Known rows, with every way that one mark hangs from another
{q164 {q377 q158 q535 q589 {q680 q913}}}: [-15  11   1  26  17  14  21  52   3 -13 -15  33 -29   5  28  -6  -4 -33
   3  -6  10 -20]
{q158 q377}: [ 0 -1  3 -3  3 -8  3  8 -9 -4 -6 -7  4 -4 -8 -8 -1  9 -5 -9  3 -6]
{q535 q377}: [ -5  -3   5  14  -1  -3  13  -7   4   5  -6  -3  -2   2  -5  -1  -3   5
  -5 -10   8  -8]
{q164 q377}: [  0  -6  17  29  -1  -2   2  13   1  -8 -10   2   5   9   7  -4  11  -6
  -6   6   8  -7]
{q164 {q377 q589}}: [ -8  -4  10  35   0   1   4  12   0  -8 -17   0  -3  11  21  -4   1 -14
 -12  19  13  -9]
{q164 {q377 q158 q589 q680}}: [-11   6   6  39   4  -4  24  26   6 -13 -22  22 -13   9  27   1   0 -21
   0  24   7 -15]
{q377 q158 q535 q589 {q680 q913}}: [-16  16 -16  -3  20  16  19  40   2  -6  -5  31 -34  -4  21  -2 -14 -27
   8 -14   2 -13]
{q606 {q377 q158 q535 {q589 q913}}}: [-21  29 -27  18  13  13  -2  24  10 -28  -7  24 -32 -12  36   5 -19  -9
   4 -33  20 -17]
{q913 {q589 {q377 q158 q535 q680}}}: [-17  15  -5  18  17   5   0  34  20 -14  -6  30 -28   8  14  -3   3 -19
  25  -6  11 -15]
{q913 q589 {q680 q377}}: [ -4  -1 -10 -14   6  -8  -8   9 -11   8   5 -29  -6   8  -7 -14   5  -8
  21 -14   8 -11]
{q158 {q377 q535 {q680 q913}}}: [ -1   2   0 -19  16   6  14  40 -12   0   1  10 -14  -8  -5 -16  -2  -8
   1 -33  -2 -17]
{q589 {q377 q680}}: [ -8  -9   4  12   6   2   5  15  11   3   0  16   0   5   4  -5  10 -14
  10   8   4 -10]
{q827 q913}: [ -1  -8  -3 -24  10   3   3  -5   0  -2   7  -1   0   6  -7   0   0 -11
   0  -3  -3  -8]
{q667 {q827 q913}}: [  5 -19  -5 -31   9   5  -3   3   5   8   0  -1  -2   8  -4   1  -7 -21
   8  -7 -20 -17]
{q827 q667 {q913 {q589 q377} q680}}: [-11 -23 -14 -27  23   7   0  10  13   5  -3  -9 -10  26  -2  -5   5 -26
  26  -1  19 -13]
{q164 {q377 q535}}: [ -3   3  13  24   3   3  -4  32   7 -15 -14  17 -11  10  17  -4   7  -8
  -5 -10   8  -8]
{q680 q913}: [ -2  -6  -4  -9   8  12   4  10  -9   6  12  -5   1  -3  -9  -5  -2  -9
   2 -14   5  -4]
{q827 q667 {q913 q589 {q680 q377}}}: [ -1 -17 -14 -55  20   0   4  12  -6  11   1 -29 -14  20  -7 -11   1 -20
  25 -14  18 -18]
{q164 {q377 q158 q535 {q680 q913}}}: [ -8   8   7  19  16  11  18  56   5 -13  -7  34 -20   4  15  -6   5 -25
   9 -19   7 -18]
{q535 {q377 q158 q589 q680}}: [-15   9  -5  23   5  -3  35   4   8   0 -18  18 -20  -1  16   3 -13 -10
   1   7   5 -15]
{q589 {q377 q535 q680}}: [-11   0   1   8  10   7  -1  33  17  -4  -5  31 -16   6  14  -6   7 -16
  10  -7   4 -10]
{q913 {q589 {q377 q158 q535}} q680}: [-23  13 -19  14  17   2 -11  35  20 -15  -8  23 -26  12  14  -1   3 -20
  30 -17  11  -7]
{q827 {q913 {q589 {q377 q680}}}}: [ -9 -13   0  -8  20   4   5   2   8   2  10  -2  -3  16  -9  -8   9 -28
  18   8   8 -23]
{q680 {q377 q535}}: [ -5  10  -2 -16   6   1 -11  32  -2  -4   0   5 -19   0   6  -9   0  -3
   4 -25  10  -8]
{q535 {q377 {q589 q913}}}: [-12   2 -11  26  17   5  10  -8   2   0   4   8  -5   6   7   0  -7  -7
  -7  -5  13 -20]
{q535 {q377 q589}}: [-13  -1  -2  21   2   1  15  -8   2   5 -13  -4 -10   3   9  -1 -11  -3
 -11   2  12  -9]

Rows
[-11   8 -13   2  15  10  26  21  -4   1   0  16 -17  -5  10  -1 -12 -24
   8   3   3 -12]
{q377 q158 q589 {q680 q913}}
[  6 -16  -5 -27  12   5  -7  -6   3   8   2 -17  -5  13  -8  -4  -7 -23
  17  -5 -13 -22]
{q667 {q827 {q913 q589}}}
[-16  17 -21   6  22   1  -3  22  -3 -13  10  15 -15   2  12  -2  -6 -15
   8  -4  19 -19]
{q680 {q377 q158 {q589 q913}}}
[-14  20  -5  41  24   6  12  46  12 -23 -11  48 -24  12  36   0   2 -27
   4  -2   7 -26]
{q164 {q377 q158 q535 {q589 q913} q680}}
[-10   0  -3   8  12   6  37  17   0   7   2  15 -12  -6  -7  -2  -6 -11
   9 -19   6 -17]
{q535 {q377 q158 {q680 q913}}}
[-13  20 -19 -13  13  -6  -8  37   2 -10  -3   3 -30   6   8  -7  -2 -13
  28 -30   9 -11]
{q913 q589 {q680 {q377 q158 q535}}}
[-14  11  -5  47  19   2   3  21   5 -23  -5  27  -7  11  22   4   2 -19
  -1  11  16 -19]
{q164 {q377 q158 {q589 q913}}}
[ -7  11   6  23  19  10  15  47   2 -13  -5  17 -23   9  11  -9   5 -27
  17 -16  12 -23]
{q164 {q377 q158 q535 {q680 {q913 q589}}}}
[-10   1 -23   3  20  -6   1  14 -10  -4   0   1   0   4   4  -7  -3  -9
   0 -13  -1 -16]
{q158 {q377 {q589 {q913 q680}}}}
[-17  24 -15  10  10   6   2  26  11 -18 -17  31 -32  -1  28   6 -15 -12
   1  -4   5  -3]
{q377 q158 q535 q589}
[  4 -23 -15 -38   9  -1  -2   8   5  12  -3  -3  -1  11  -2  -1  -5 -27
  17 -14 -28 -14]
{q667 {q827 {q913 q680}}}
[-14   6  -3  22  12   0   7  16  14  -8  -1  15 -11   7   4  -2   6 -17
  26  12  12 -14]
{q913 {q589 {q377 q158 q680}}}
[ -8   9  -3  -4   9  -2  12  27  -4  -6 -20  14 -21  -3  17 -11 -10  -6
  -7  -8  -3 -15]
{q158 {q377 q535 q589 q680}}
[  1   8   3  -9   7  -5  10  31  -2  -5 -12  15 -14  -4   4 -11   0   1
   0 -21  -7 -13]
{q158 {q377 q535 q680}}
[ -1 -11 -17 -49  19   0 -16  31   1   9   0 -14 -23  17   0 -14  -5 -32
  30 -36 -12 -28]
{q667 {q827 {q913 q589 {q680 {q377 q535}}}}}
[ -8 -19  -3 -23  22  12  -2   5  14   0   0  -6 -11  23  -4  -5   4 -20
  18   7  28 -17]
{q827 q667 {q913 {q589 q377}}}
[-18  24 -17   9  -2   8  18  27   9 -17 -24  19 -38 -16  40   2 -22 -10
   5 -20   9 -12]
{q606 {q377 q158 q535 q589 q680}}
[-13  12 -27   2  22   7  -7  24   5  -7   1  23 -19   9  24  -1  -5 -20
   7 -21  -4 -10]
{q377 q535 {q589 {q913 q680}}}
[-10   4  -3  14  16   5  32   7  -2   6   5  -3 -15   0 -11  -6  -5 -14
  17 -17  12 -23]
{q535 {q377 q158 {q680 {q913 q589}}}}
[-13  -8  -9  12   9  -2 -11   7   8   2   2  -9  -2  14  -2  -7   9 -16
  23   0  10  -6]
{q913 {q589 q377} q680}
[-14   7  -9  17  25  12 -21  32  16 -14  13  36 -10  10  10  -3  10 -14
   9 -22  13 -14]
{q589 {q377 q535} q913}
[ -8   6   0  18   3  -6  33   7  10   1 -10  20 -12  -2   3   4  -5  -2
   7  -5   1 -14]
{q535 {q377 q158 q680}}
[-17  12  -5  13  13   5   5  41  23 -15  -9  48 -25   3  18   1   3 -17
  17  -8   5 -11]
{q589 {q377 q158 q535 q680}}
[ -2 -25  -1 -16  18   6  -1  11  14  11   2  -1  -5  18  -4  -9   2 -37
  26   5  -9 -32]
{q667 {q827 {q913 {q589 {q377 q680}}}}}
[-13  12 -24  -1  25  -2  -5  32  -3 -12  -5  16 -15   4  15  -8  -6 -11
   1 -28  -2 -16]
{q158 {q377 q535 {q589 {q913 q680}}}}
[ -2   5   0 -15  20   7  11  31 -14   1   3  -6 -16  -2  -9 -19  -2 -10
  10 -33   4 -23]
{q158 {q377 q535 {q680 {q913 q589}}}}
[-11  11  -6  -1   9   0  -1  24  -4 -11 -19   8 -21  -2  15  -8 -13  -1
 -11 -13   5  -9]
{q158 {q377 q535 q589}}
[-17   3  -9  15  15   9  39  15  -1   6  -6  14 -19  -3   6  -1 -15 -20
   3  -5  11 -18]
{q535 {q377 q158 q589 {q680 q913}}}
[ -5 -10 -21 -39  18  -6  -4  22   1   5   0 -15 -15  12  -6  -7  -8 -31
  35 -20  -9 -28]
{q667 {q827 {q913 q589 {q680 {q377 q158}}}}}
[-13  12  -8 -10   8   3  -9  29  -4  -4  -7   5 -27   2  19  -9  -9 -11
  -1 -12  14 -10]
{q680 {q377 q535 q589}}
